Every row comes from one small tree of marks. The marks that hang from a mark follow it in brackets, in alphabetical order. Every link used is in the known rows. Which tree was each row made from?
In the rows, zero is written as 128.
Known rows
zivuv[lolo]: 101,131,118,120,149,123,136,117,140,109,116,147,138,119,146,106,111,124,131
bira[lazu[zivuv] lolo[kupubu[tane]]]: 97,156,138,172,161,144,180,118,99,226,118,91,158,181,183,140,188,129,79
lazu[lolo[zivuv]]: 147,165,116,113,160,139,169,92,127,173,120,100,164,157,120,114,138,99,79
lolo[bira kupubu]: 131,145,106,136,112,149,150,109,97,172,125,93,144,131,132,112,147,119,122
tane[kupubu[lolo[bira]]]: 110,147,116,118,143,137,145,140,85,162,135,96,108,134,88,103,109,120,169
lolo[bira kupubu zivuv]: 140,162,93,127,126,170,177,93,94,197,134,77,151,157,121,96,156,103,86
lazu[lolo zivuv]: 150,171,126,117,159,141,171,93,124,163,116,109,143,126,140,113,148,100,97
lolo[kupubu]: 132,125,125,146,130,133,137,108,114,146,115,111,145,135,143,102,146,134,124
bira[lolo[kupubu]]: 112,144,118,142,145,129,136,99,118,176,97,106,169,154,158,109,150,130,123
mozet[tane[kupubu]]: 123,124,139,132,133,94,105,182,127,121,138,141,100,126,124,106,101,167,182
bira[lazu lolo[kupubu[tane] zivuv]]: 93,155,127,167,163,147,178,112,100,236,119,83,182,211,163,142,182,127,62
tane[kupubu[lolo[bira zivuv]]]: 117,166,98,106,155,162,171,124,84,190,143,78,120,157,77,87,116,105,136
mozet[tane[kupubu[lolo[bira zivuv]]]]: 134,146,116,105,145,141,158,156,90,176,145,98,97,152,82,81,102,131,156
bira[lolo]: 108,149,121,126,145,121,130,120,135,159,113,121,155,145,143,134,133,122,126
tane[kupubu[lolo[bira[lazu]]]]: 92,170,121,137,154,150,155,152,76,196,140,97,134,155,98,121,124,126,143
lolo[zivuv]: 137,143,113,115,140,149,156,109,128,156,133,109,141,151,118,112,136,115,94
tane[kupubu[lolo[bira zivuv[lazu]]]]: 97,182,100,105,171,178,167,134,89,172,143,94,131,180,93,78,128,86,108
lolo[bira kupubu[tane] zivuv]: 129,133,109,139,123,153,182,110,83,197,145,67,128,172,126,126,165,110,88
tane[kupubu]: 107,143,122,133,140,115,117,147,119,138,136,116,120,132,117,115,120,142,161
kupubu[lolo[bira zivuv]]: 141,150,106,100,141,172,179,101,92,181,136,90,127,155,88,101,126,92,102
zivuv[lolo[bira[lazu] kupubu[tane]]]: 79,144,120,158,142,136,175,132,88,185,133,106,150,161,168,137,153,124,96
zivuv[lazu[lolo]]: 116,167,130,120,165,133,138,121,130,128,117,132,164,157,144,120,138,94,90
lazu[zivuv]: 143,149,123,123,137,152,157,114,127,145,130,116,115,116,137,111,142,115,110
bira[lazu]: 112,148,138,148,139,138,139,139,121,162,132,128,154,149,140,147,143,133,102

Which tree is each row?
72,137,110,136,148,138,159,129,102,136,130,119,135,163,172,111,150,101,97 | zivuv[lazu lolo[bira kupubu[tane]]]
148,183,95,119,145,160,194,71,92,216,120,64,181,163,127,100,157,89,75 | lazu[lolo[bira kupubu zivuv]]
135,181,121,150,169,159,188,82,103,222,110,90,204,189,147,109,170,108,52 | bira[lazu[lolo[kupubu zivuv]]]
129,123,121,110,142,155,186,121,83,181,147,81,103,168,91,133,133,99,99 | kupubu[lolo[bira zivuv] tane]
119,182,110,127,150,151,161,103,99,169,116,98,179,163,149,105,157,86,79 | zivuv[lazu[lolo[bira kupubu]]]
142,158,122,135,143,142,199,94,80,204,127,65,134,148,148,128,173,97,90 | lazu[lolo[bira kupubu[tane]] zivuv]
83,168,95,122,154,156,154,112,112,138,116,126,161,149,169,82,143,97,98 | zivuv[lazu lolo[bira kupubu]]
109,117,128,143,155,135,177,103,112,147,116,114,118,134,177,94,154,124,107 | lazu[zivuv[lolo[kupubu[tane]]]]
139,157,109,132,145,141,198,92,83,212,132,57,153,177,127,127,165,93,72 | lazu[lolo[bira kupubu[tane] zivuv]]
130,112,128,150,136,138,169,106,102,172,132,88,130,176,134,117,163,126,92 | lolo[kupubu[tane] zivuv]
93,122,111,139,135,125,164,120,97,152,128,103,125,141,157,120,138,119,126 | zivuv[lolo[bira kupubu[tane]]]
139,183,130,156,168,160,191,86,102,213,109,95,181,154,167,106,177,113,67 | bira[lazu[lolo[kupubu] zivuv]]
108,125,126,147,151,157,163,118,107,155,136,101,138,200,153,106,172,111,65 | lolo[kupubu[tane] zivuv[lazu]]
119,169,92,120,145,165,187,87,104,171,117,103,140,113,165,76,147,103,103 | lazu[zivuv[lolo[bira kupubu]]]
128,159,147,171,164,138,197,106,90,210,119,87,156,169,172,136,186,118,67 | bira[lazu[lolo[kupubu[tane]] zivuv]]
88,150,119,145,167,146,162,110,114,185,118,94,169,215,167,115,175,105,65 | bira[lolo[kupubu[tane] zivuv[lazu]]]
122,154,137,162,165,141,193,98,93,224,124,80,182,205,153,135,177,113,49 | bira[lazu[lolo[kupubu[tane] zivuv]]]
116,156,128,161,129,166,195,126,77,222,146,78,127,160,156,144,185,119,76 | lolo[bira[lazu[zivuv]] kupubu[tane]]
128,175,124,122,149,184,193,119,81,204,136,99,130,142,117,119,147,102,91 | kupubu[lolo[bira[lazu[zivuv]]]]
87,177,106,127,146,148,162,134,114,167,131,129,159,137,150,135,130,111,98 | zivuv[lolo[bira[lazu]]]
